In the rows, 128 means zero.
Known rows, with every way that one mark hangs from another
J62(J264): [129 113 167 135 135 110 127 124 125 128 130 128 115 140 101 110 153 104
 140 125 109 165 108 108 122 135 125 142 135 120]
J264(J306(J393)): [123  99 137  98 133 129 117 123 124 114 136 163 155 139  94 145 161  93
 162 116 150 159 142 150 115 128 138 138 115 103]
J306(J287 J346(J924)): [104  93 113 105 114 142 126 145 112 109 129 134 157 135 115 194 110 127
 137 118 155  83  97 148  73 165  85 110  82 145]
J62(J264(J255(J393) J306) J346(J924)): [121  64 231 105 126 117 114 122 173 119 128 157 127 109  18  96 198  42
 206 156 141 197 122 133  68 167 122 153  93 125]
J255(J287 J346(J306(J393) J924)): [ 73  70 127 146 106 118 152 124 141 118  99 168 118 110 117 164  87 141
 168 170 119 164 129 139 129 156 122 122  76 134]
J287(J62(J346 J393) J255 J306): [178 100 142 123 164 173 166 146 171  77  84  79  17 131  98 106 199  75
 146 183 178 155 168 126 149 144 156 138 144 140]
J287(J62(J393) J255(J346(J306))): [140 109 129  89 157 143 170 133 145 124  76 116  68 146 101 139 147 108
 123 193 165 152 170 145 162 129 155 113 134 127]
J62(J393(J924)): [108 150 133  90 112 133 116 168 135 109 152 151 110  92 141 132 169 139
 167 135 138 136 130 147 127 130 148 170 130 142]
J924(J287(J62(J264 J346) J255(J393))): [131 101 144 126 188 124 134 114 128 133  87 112 108 120 100 115 169  99
 143 138 126 153 160 113 130 106 121 120 128 141]
J264(J306 J924): [116 115 183 108 139 120 135 140 157 127  87 144 107 127  52 101 183  94
 141 130 168 157 121 174 112 161 157 139 124 128]
J62(J264 J346(J924(J287(J255))) J393): [138  89 210 102 138 121 107 136 141 121 119 147  68  82  50 125 236  90
 214 150 136 165 122 112  81 132 134 133 128 128]
J393(J924(J287(J62(J264) J255 J306))): [128 130 122 141 188 122 141 163 140 116 126 114 103 121 155 114 154 131
 137 138 128 152 135 134 155 134 135 151 113 167]
J346(J306 J924(J287(J62(J393)))): [142 122 114  68 182 101 111 106 131 202 106 136  80 115  41 178 129 135
 177 178 145 107 116 115 103 154 154 114  93 111]
J924(J287(J255 J306)): [134 122 106 164 189 131 122 130 130 125 109 113 106 113 146 145 147 120
 118 126 131 163 164  98 158 112 151 133 121 143]
J287(J255 J306(J393) J924): [170  87  94 161 195 166 176 138 159  78 148 100 101 125 142 108 149 123
 112 125 187 188 160 146 168 125 162 140 142 152]
J62(J264(J255) J346(J306(J287) J924) J393): [128  45 224  49 120 111  89 131 156 138 137 162  86 104  14 144 217  71
 225 155 145 175  86 122  83 160 132 162  96 121]
J924(J287): [115 135 117 129 158 115  96 119 111 151 121 139 137 106 124 147 134 143
 134 109 109 133 142 113 126 106 126 118 114 128]
J62(J264 J346): [133  76 222 126 118 113 122 132 136 101 117 134 106 136  69  87 194  79
 171 116 110 151 107 121  95 131 110 127 128 135]
J62(J264(J255(J287 J346))): [100  90 176 146 109 112 123 123 144 121 129 145 124 129 117 110 130  97
 144 136  98 220 119 115 139 139 118 151 109 127]
J393(J924(J287(J62))): [112 148 114 114 165 117 123 157 127 136 136 132 126 114 152 121 139 155
 143 130 120 119 125 151 133 130 121 137 109 159]
J287(J62): [151 138 117 101 146 138 146 117 132 142 105 102  82 149  97 112 126 121
 125 152 136 113 129 135 127 135 117 109 131 119]
J346(J306(J287(J62(J264) J255) J393) J924): [156  45 101  74 192 111 153 108 120 167 119 130 116 146  68 190 142 126
 166 173 173 125  83 135 130 151 126 116  98 115]
J393(J924(J287(J62 J255))): [126 134 111 124 180 119 137 156 130 134 129 124 123 117 168 123 146 150
 136 137 132 129 137 152 153 117 128 131 117 169]
J255(J287 J393): [ 65  95 118 179  97 132 149 125 147  94 104 125 141  91 164 114 101 118
 159 130 108 160 143 118 129 124 118 186 110 154]
J924(J287(J62(J264 J346) J255(J393) J306)): [133 104 138 146 194 137 137 126 142 108  87 101  84 118  99 108 171  88
 140 144 130 166 166 100 136 125 133 138 122 145]
J306(J287(J255 J924) J346 J393): [124  47  92  89 144 161 150 136  97  72 152 137 194 152 159 187 131 133
 125  75 184 128 124 177 124 105  90 108 114 150]
J306(J287(J62) J346(J924) J393): [126  77  77  60 129 156 141 123  84 104 137 135 164 149 113 215 113 137
 156 123 172  82 100 159  88 148  63  97  96 123]
J62(J264(J255) J346(J306)): [138  49 237  77 124  99 101 114 148 135 123 146 118 153  45 111 181  60
 184 131 115 177 103 116 113 142 127 150 109 128]

Rows
[156 138  93 136 189 139 141 123 144 154 112 111  61  91  91 152 150 135
 149 186 160 136 143 113 119 150 147 114 113 127] | J346(J924(J287(J62(J393) J255 J306)))
[ 75  97 138  87 120 125 130 144 136 114 101 163 125 137  82 151 106 127
 124 150 132 133 135 150 125 155 125 122  93 128] | J255(J346(J306(J287(J62(J393)))))
[120 100 102  89 128 149 138 138 116 120 113 116 124 148  98 182 110 125
 136 136 160  73  97 153  76 170  78  93  85 140] | J306(J287(J62) J346(J924))
[118  97 201  97 127 111 131 130 118 108 109 149 129 154  61 124 182  77
 160 113 143 176 109 147 106 147 133 142 135 111] | J62(J264(J306(J346 J393) J924))
[136  88 104 171 180 168 188 148 166  57 136 120 111 121 136 105 132 128
 100 138 180 201 179 156 166 139 157 127 129 155] | J287(J255(J346) J306(J393) J924)
[142 109 155 110 164 140 175 136 158 120  85 125  51 134  67 118 183  84
 144 206 171 186 161 145 131 150 152 110 128 116] | J287(J62(J264(J306) J393) J255(J346(J924)))
[156  88 179  87 150 126 141 115 143 130 105 124  70 147  26  99 187  76
 182 159 146 137 115 144  83 154 110 105 117 111] | J287(J62(J264(J306(J393)) J346(J924)))
[133 120 111 118 138 167 141 143 137  66 157 119 122 137 110 128 119 119
 129  97 164 146 146 147 113 151 139 139 120 140] | J287(J306(J346 J393) J924)
[186 109 108 127 199 155 189 124 164 139 108  76  61 148 105  75 147 128
  99 149 180 145 150 169 149 120 146  92 148 150] | J287(J62 J255 J924)
[ 86 112 194  70 103 140 120 128 165 113 101 151 172 127  64 127 147  60
 151 137 177 186 149 178 106 172 148 173 102 132] | J264(J255(J393) J306(J346) J924)
[132  49 139  61 142 139 103 112 149 133 146 164 159 131  61 156 169  82
 181 135 174 185 122 168 107 147 105 134  76 107] | J264(J255 J306(J287(J62(J346(J924))) J393))
[136  30 167  80 143 126 126 128 136 106 120 143 139 140  80 136 171 106
 169 108 155 121 113 156 116 120 115 118 111 147] | J62(J346(J306(J287(J255 J924) J393)))
[109 136 172  98 118 112 115 164 131 108 155 150 100 105 115 114 194 115
 178 132 118 173 109 126 120 133 144 182 138 131] | J62(J264 J393(J924))
[ 84  83 182  69 126 140 120 142 177 123  92 167 124 117  34 117 167  90
 137 152 184 204 128 199 125 182 132 141  84 127] | J264(J255(J346) J306(J287(J62(J393))) J924)
[119  62 104  53 161 110 126 133 112 139 135 145 149 159 109 172 126 137
 158 124 146 110  90 152 145 134 118 144  97 128] | J346(J306(J287(J62) J393(J924)))
[ 83  93 187  90  97 142 131 121 175 112  77 136 129 127  74 118 143  56
 165 144 164 196 143 179 114 170 138 178  94 140] | J264(J255(J287(J62) J393) J306(J346) J924)
[156 118 130 112 166 144 163 123 135  98 107  94  52 150  72 100 155  97
 136 153 150 165 115 119 148 161 130 146 144 111] | J287(J62(J264(J924)) J306(J393))
[115  83 153  49 121 151  95 137 160 123 139 151 144 146  59 148 152  69
 152 110 173 176 136 179  89 161 125 144  74 123] | J264(J255 J306(J287(J62(J393) J924) J346))
[117  89 164 134 114 119 119 131 130 104 150 134 128 136 139 128 142  91
 165 123 108 209 111 115 142 139 119 175 112 134] | J62(J264(J255(J287(J306(J346 J393(J924))))))
[102  77 102 125 132 153 155 147 120  92 114 122 176 129 144 193 120 116
 130 139 174 104 123 147  97 152  98 121  93 160] | J306(J287(J255(J393)) J346(J924))
[134 123 152 101 162 134  91 123 140 128 111 122  62 108  69 120 176  95
 162 133 117 167 149  99 118 134 131 142 114 121] | J924(J287(J62(J264(J255) J346 J393) J306))
[146 102 147  98 168 130 176 129 151 136  83 118  48 144  68 131 163  99
 141 212 163 171 145 132 147 147 156 115 133 117] | J287(J62(J264 J393) J255(J346(J306 J924)))
[145 140 141  97 147 145 131 151 161 103 134 102  34 128  85 100 168  87
 156 168 140 184 128 115 140 172 149 182 124 125] | J287(J62(J264(J255) J393(J924)) J306)
[ 85 101 124 152 107 139 125 137 171  96 146 130 146  92 172 117 105 106
 156 144 122 207 141 128 155 146 133 211  92 161] | J264(J255(J287(J306) J393(J924)))
[128 151 109  92 162 128 101 116 115 158 108 128  96 108  96 142 149 137
 144 130 120 126 150 116 123 110 128 116 122 117] | J924(J287(J62(J393)))
[ 23  98 130 186  91 149 168 143 172  64 103 151 149  79 139  83  73 135
 130 136 115 186 168 158 114 145 118 160  88 169] | J255(J287(J924) J346 J393)
[145  53 137 109 165 141 151 139 141 116 105 112  80 125  89 131 193 105
 149 148 165 139 103 144 119 135 102 118 116 140] | J306(J287(J62(J264 J346(J924) J393) J255))
[138 129 163  63 139 126 120 138 149 137 131 131  69 134  68 106 182  86
 171 159 140 177 126 144 120 150 140 159 122 113] | J287(J62(J264(J255 J306) J393(J924)))
[137  62 120  85 173 112 138 123 134 152  98 118 113 166  94 163 132 111
 125 143 151 116 105 135 149 135 136 128 105 133] | J346(J306(J287(J62 J255)))
[119  60 159  86 118 133 110 122 158 118 141 159 138 127 117 129 165  80
 199 131 147 211 138 171 134 133 121 165  83 128] | J264(J255(J287(J62(J346))) J306(J393(J924)))
[ 72  87 140 108 128 123 137 145 145 112 108 165 146 137  88 139  95 135
 113 133 133 141 129 157 123 157 125 115  86 141] | J255(J346(J306(J287(J924))))
[113 129 142  79 158 113  94 111 120 164 110 145  97 118  71 142 145 119
 149 140 110 162 145 111 129 124 132 126 110 111] | J924(J287(J62(J264(J255(J346(J306))) J393)))
[168 128 103 128 181 163 173 162 167  90 106  78  29 130 141 115 173 101
 130 185 177 161 162 130 171 147 168 162 143 149] | J287(J62(J393(J924)) J255 J306)
[128 153 103 114 170 140 104 128 128 135 108 115  68 105  96 138 149 122
 137 136 127 140 157 101 128 131 138 135 118 120] | J924(J287(J62(J393) J306))
[133  80 177  91 149 110 105 118 141 151 104 146 106 116  49 144 163 113
 188 148 136 103 115 128  87 144 129 108  94 137] | J62(J346(J306 J924(J287)))
[114 114 100 100 150 124 120 135  96 115 165 159 181 111 168 158 139 158
 164 106 130 138 129 146 147 103 111 140 122 136] | J306(J393(J924(J287)))
[117 105 170  76 101 135  89 125 148 126 137 158 167 153  92 158 140  58
 154 124 150 178 154 153 103 153 140 148  88 115] | J264(J255 J306(J346))
